What can hang from each mark:
J_952: J_373 J_389
J_612: J_373 J_389 J_433 J_952
J_716: J_373 J_433 J_612 J_952
J_433: J_373 J_389 J_952
J_373: J_433 J_612 J_952
J_389: J_373 J_612 J_716

Every row comes from one small tree of marks. The marks that hang from a mark follow it in brackets, in the order of their numbers. Every link used is in the known rows. Which tree was each row made from?
Known rows:
J_433{J_389}: [-30 -23 -10 -44  28 -18  -4 -26 -41  -1  -9  20 -44  29 -15   6 -13 -37
  70 -17  32  -4   4  30 -31   8 -47]
J_612{J_433}: [-23 -22 -24  14  -8  49 -12  19  -4 -13 -44  -6  -9  33 -32  -4 -25 -19
  33  18  36 -71 -16  41 -17  26  -7]
J_373{J_433{J_389{J_716} J_952} J_612}: [ 12  14  42  43  10 -24 -19 -17 -26 -17 -21 -19  48 -74 -20  13   6 -19
  25 -41  -5 -19  21  20  31 -10  19]
J_612{J_373 J_389{J_716{J_433}}}: [ 29  10  21 -36 -20  30  13  31  -7 -79  31   6 -21  18  -5  -6  54 -42
   8  74 -27 -47  28 -63   9 -17 -36]
J_389{J_612{J_373{J_952} J_433} J_716}: [ 24   9  26  27  -6  34   1  17   1  22  24 -34  19 -13 -21  32  12  34
 -47  19  29  25 -27 -54   9 -18  32]
J_389{J_716{J_612}}: [ 13 -15  -4  32  16  28  -9 -16  38  -5  -1 -10  -4   2 -19  -1  15  -7
 -14  33  38  25 -19 -22   9  30 -12]
J_373{J_433 J_952}: [-31  15  80  40  -1  17   9  -9 -27  36  56 -15  30  15  -4   3 -37 -11
  -5  -8  18 -48  -6  93  24 -49  61]
J_612{J_373}: [ -1  -2  30 -27  19  36   5  30   0 -25  11   9  -1  26   9 -27 -17 -37
  -2  57 -17 -11   1  11   1 -13   3]
J_952{J_373{J_433}}: [ 13 -18  30  25   5 -28   5   0  10  17  35  46   9  16  44 -22 -22 -19
 -26  39   2 -32 -17  22 -16  21   9]
J_952{J_389{J_373{J_612}}}: [ 13 -21  -8 -33  26 -29  31 -14  30  31   5  -3 -13  34 -12 -33 -12  24
 -28  -6   9  -5   1  -8  14  -8 -56]
J_373{J_952{J_389{J_612}}}: [-18   5  45 -34   8 -24  36 -16  14  44  38  -7  -2  43  -6   6   4  31
 -25 -15  34  26 -17  64  30 -21   0]
J_433{J_389{J_373 J_612 J_716} J_952}: [  6 -16 -17 -32  -9 -45 -12 -31 -44  57  14  13 -20 -47 -10  43   3  46
  32 -78  39  90  25 -54 -44 -22  -9]
J_433{J_389{J_612} J_952{J_373}}: [  0  -5  -3 -55 -11 -84  -7 -16 -29  13 -11  49  -8 -35  30  28  15  23
  37 -52  14  82  14   3 -38  17 -12]
J_433{J_373{J_612} J_389{J_716} J_952}: [  1  17 -33  -8   1 -32 -30 -12 -64 -36 -53  40 -13 -88 -15   7  13   0
  36 -75 -15  81  42 -13 -26  35  -3]
J_952{J_373{J_433{J_389{J_612 J_716}}}}: [ 20 -15  22  19   7 -52   2 -16  -7  23  40  39  -1  -2  36   3  -6  -5
 -21  12  10  -8 -12 -24 -26  16  -5]
J_952{J_373}: [ 11 -27   7 -13  14 -28   9   0  17  24  21  69 -13  36  48 -28 -14 -13
 -19  46  14  11 -21  29 -19  35 -10]
J_612{J_373 J_389}: [ 15  -1  44 -59  -6  19  30  33  -7 -71  23  16 -18  26  13 -27  30 -65
  21  64 -18 -20   7   2   5  -7 -31]
J_716{J_373 J_952{J_389}}: [-24  16 -34 -49 -23   1   8 -17 -26  44  -1 -17 -18  43  31 -25 -24  -3
  14 -18 -60 -32  19  21  -5   7  14]
J_612{J_373{J_952}}: [-15  22  58 -34  10  34  15  26 -22   1  36  15   7  31  14 -21 -23 -13
 -16  33 -21  -3   8  38  20 -58  35]
J_389{J_373 J_612{J_433} J_716{J_952}}: [ 33 -12 -31  51 -19   5   1 -21  -8 114  43 -26   9 -15  -9  20 -34  54
 -26 -33  41  48 -21 -84 -33 -21  27]
J_716{J_373 J_433{J_952}}: [-36  31 -47 -19 -13  41 -66  20 -73 -32 -58 -34  11 -11   6   4 -28   7
  19  21 -70 -47  46  -1  -5 -16  35]
J_716{J_952{J_373}}: [  1  -1  -5  -7 -20 -33  19 -16  14  57  38  59  -3  39  55 -27 -21 -18
  23   8  -9   6  -2  48 -17  24  18]
J_389{J_716{J_373}}: [  1 -28 -12   7  15  54 -19 -11 -16  34  12 -10 -27  17  -3   0  -3 -12
 -14  36  19  -5 -15 -16  -8  22  10]
J_389{J_373 J_716{J_433 J_612{J_952}}}: [   9    6  -47   50    3   29  -28  -10   13   20   11  -20    3  -17
  -14   12  -16   42  -22   -5   -9   12   21 -103   -4  -64    6]

Write each row's tree:
[-37 -23 -40  -1 -34  35  19  27  70 -30 -40 -12 -22  31 -30  32  30   7
  49 -40   9 -87  -8  33   1  -4 -15]
J_612{J_433 J_952{J_389}}
[-14 -24  17  29  -4   1  12  11  55   4  28  35   5   3  42  14   8 -25
  22  -5  -2 -14 -23  50  -3 -10  33]
J_612{J_952{J_373{J_433}}}
[-24  12  -1 -10  11  -2  13   0 -26  -3   5  24 -24  14  -3 -25 -25  -1
 -19 -16  -3  33   0  50 -15  21   1]
J_433{J_373{J_952{J_389}}}
[ -2   8  60  -9 -29  33  34  45  31 -88  39  -6   6 -12  23  13  51 -72
  47  14 -46 -54   8  10  17 -54  19]
J_612{J_373{J_433} J_389 J_952}
[ 17 -10 -35  36 -13  31 -19  -8   0  44  -3  -6  -2 -21 -21  -5 -27  50
 -34 -17  21  21  10 -81 -19 -32   7]
J_389{J_373 J_716{J_612{J_433{J_952}}}}
[ -1  41 -36   5   0  -2 -31   4 -17 -84 -44 -36  18  -7 -13 -16  -8  -8
  10  36 -38 -15  31 -52  12 -28 -36]
J_716{J_433 J_612{J_389{J_373}}}
[ 11  38 -48 -14 -34 -73   9 -12  24  10  17  10  12  36  32   2  10  34
  -2   5 -56 -37  32 -40   1   7 -22]
J_716{J_433 J_952{J_373 J_389{J_612}}}
[ -8  19 -30   0 -24  -7 -15  15  31 -56 -76  -7  21 -12  -9 -12   1  25
  -7  -7 -15 -10   7  -3   4  21 -10]
J_716{J_612{J_433{J_952{J_373 J_389}}}}
[-14  37  60   8  14  25 -16  -1 -86   6  -6 -42  39 -23  20 -25 -33 -30
 -21   5 -49 -26  -1  61  47 -46  65]
J_716{J_373{J_433 J_612{J_389} J_952}}
[ 11  -1 -28  -9 -19 -26   2   5  19 -23 -21  12 -11 -47 -11   8  28  31
 -18 -40   3  79  11 -14 -29  73 -12]
J_433{J_373 J_952{J_389{J_612 J_716}}}
[  1  -4 -35 -17 -27 -12   3   8  15 -31 -21  31 -25 -30 -13  -4  27  23
  -5 -37  -6  41  26  -2 -30  66 -16]
J_433{J_373 J_952{J_389{J_716}}}
[-11  38 -24  26   2  45 -48  -8 -39 -11 -19 -42  10  -8 -12   8  -6  26
 -37  27 -36 -14  21 -55  23 -33  31]
J_389{J_716{J_373{J_952} J_433 J_612}}
[  9  -3 -32 -22   8   2   1  -8  22 -13 -12 -30 -20  30 -24   0  32  24
 -31  21 -19 -58  17 -50  25  15 -50]
J_952{J_389{J_716{J_373{J_612} J_433}}}
[ 15  -1  15   7  14  13   2  14  -7 -50 -58 -10  23 -10 -22 -26  11 -48
  28  27  16 -27 -18  55  39  25 -20]
J_373{J_612{J_389 J_433}}
[  4 -18   5  19  40  10   1  -5   1  58   5   5  17 -13  12 -25 -48  -5
   1 -16  11  47 -14  24  11 -50  17]
J_389{J_373{J_612{J_952}}}
[ 32 -34 -11 -15  15 -31  34 -26  46  62  44 -21 -24  25 -19   8  15  53
 -53  -8  45  36 -18 -72  -7   8 -57]
J_952{J_389{J_373 J_612 J_716}}
[ -1 -22 -25  -7 -19 -18  26   5  92  -4  26  38 -26  28  24  28  59  21
   0  -7 -10 -28   0 -19   7  -4 -22]
J_612{J_952{J_373 J_389{J_716{J_433}}}}
[  8  -8  33   5  26   2  18   7  36 -42 -24   0  23 -22   6 -10  36 -63
  46  10   8  30 -27  79  54   4  -3]
J_373{J_612{J_389 J_952}}
[-10  22  50 -54   2  14  31  23  -3  -6  36  11  -3  44   7 -20  -3   6
 -29  23 -28 -19  17  20  27 -55   8]
J_612{J_373{J_952{J_389}}}
[  0  19  44  31  16 -31 -20 -11 -35 -26 -35 -21  54 -69 -13   1 -10 -28
  37 -42 -13 -18  19  50  31 -13  22]
J_373{J_433{J_389 J_952} J_612}
[ 34 -33 -11 -37  -9 -56  41 -13  71  25  42  61 -42  54  24 -10  48  39
 -61  28  12 -25  -3 -52  -5  44 -68]
J_952{J_373 J_389{J_716}}
[ -6   2  -2  31  15   9 -12   9 -21   6 -26 -31  19 -17 -17  10 -31   4
  -9  -3  38  52 -44  27 -17  33  21]
J_389{J_612{J_433{J_373{J_952}}}}
[ -8 -12   8   3   6  52 -12 -13 -31  52  28  -5 -22  20   0   4  -7   5
 -24  20  16   0  -9   3   5  -8  34]
J_389{J_716{J_373{J_952}}}
[  3 -15 -26  45  -5  54 -24   8  11  27 -16 -58   6 -33 -10  54  17  19
 -11 -12  22  27 -45 -44  -7   6  45]
J_389{J_612{J_433 J_952} J_716{J_373}}
[ -9  10   2   4  13  -7  13  -6 -18   9  16  12 -18  -1  -7 -10 -11  13
 -35 -18  10  59 -11  21 -13  27   5]
J_433{J_373{J_952{J_389{J_612 J_716}}}}
[-18 -10  31  34  18 -15  -5 -18 -16  -6  15 -34  13 -20 -10  32 -15 -37
  45 -29  21 -24 -16  22 -14 -10   6]
J_373{J_433{J_389{J_612{J_952}}}}
[ -9  -3   1  38  19  33  -9  21  31 -24 -63 -15  38 -24 -16  -2  -2 -29
  34  -8   6 -16 -26  70  44  -3  24]
J_373{J_612{J_433 J_952}}
[  0  45  -7  22 -22 -58  -2 -25   3  -1  -3  18  33 -10  48 -25 -26  -9
   9 -22 -51  12  16  -3  -4  -2  23]
J_716{J_612 J_952{J_373{J_433{J_389}}}}
[-37   5 -58 -12 -33  11 -31  19 -65 -47 -77  21 -26 -27 -33  10 -19   0
  62 -60  -3 -29  31  14 -58  31  -7]
J_612{J_433{J_373 J_389 J_952}}
[ 10  -6  -2 -36   2 -17  29  14  43 -22 -13 -35  -5  30 -22   3  20  22
 -27  12   6 -22 -15 -28   5  21 -51]
J_952{J_389{J_612{J_373 J_433}}}
[ 28  -9 -11  45  23   8 -22 -13  20  11  17 -45  14 -12 -26  41  20  14
 -18  43  47  39 -29 -57   2  29 -10]
J_389{J_612 J_716{J_433}}
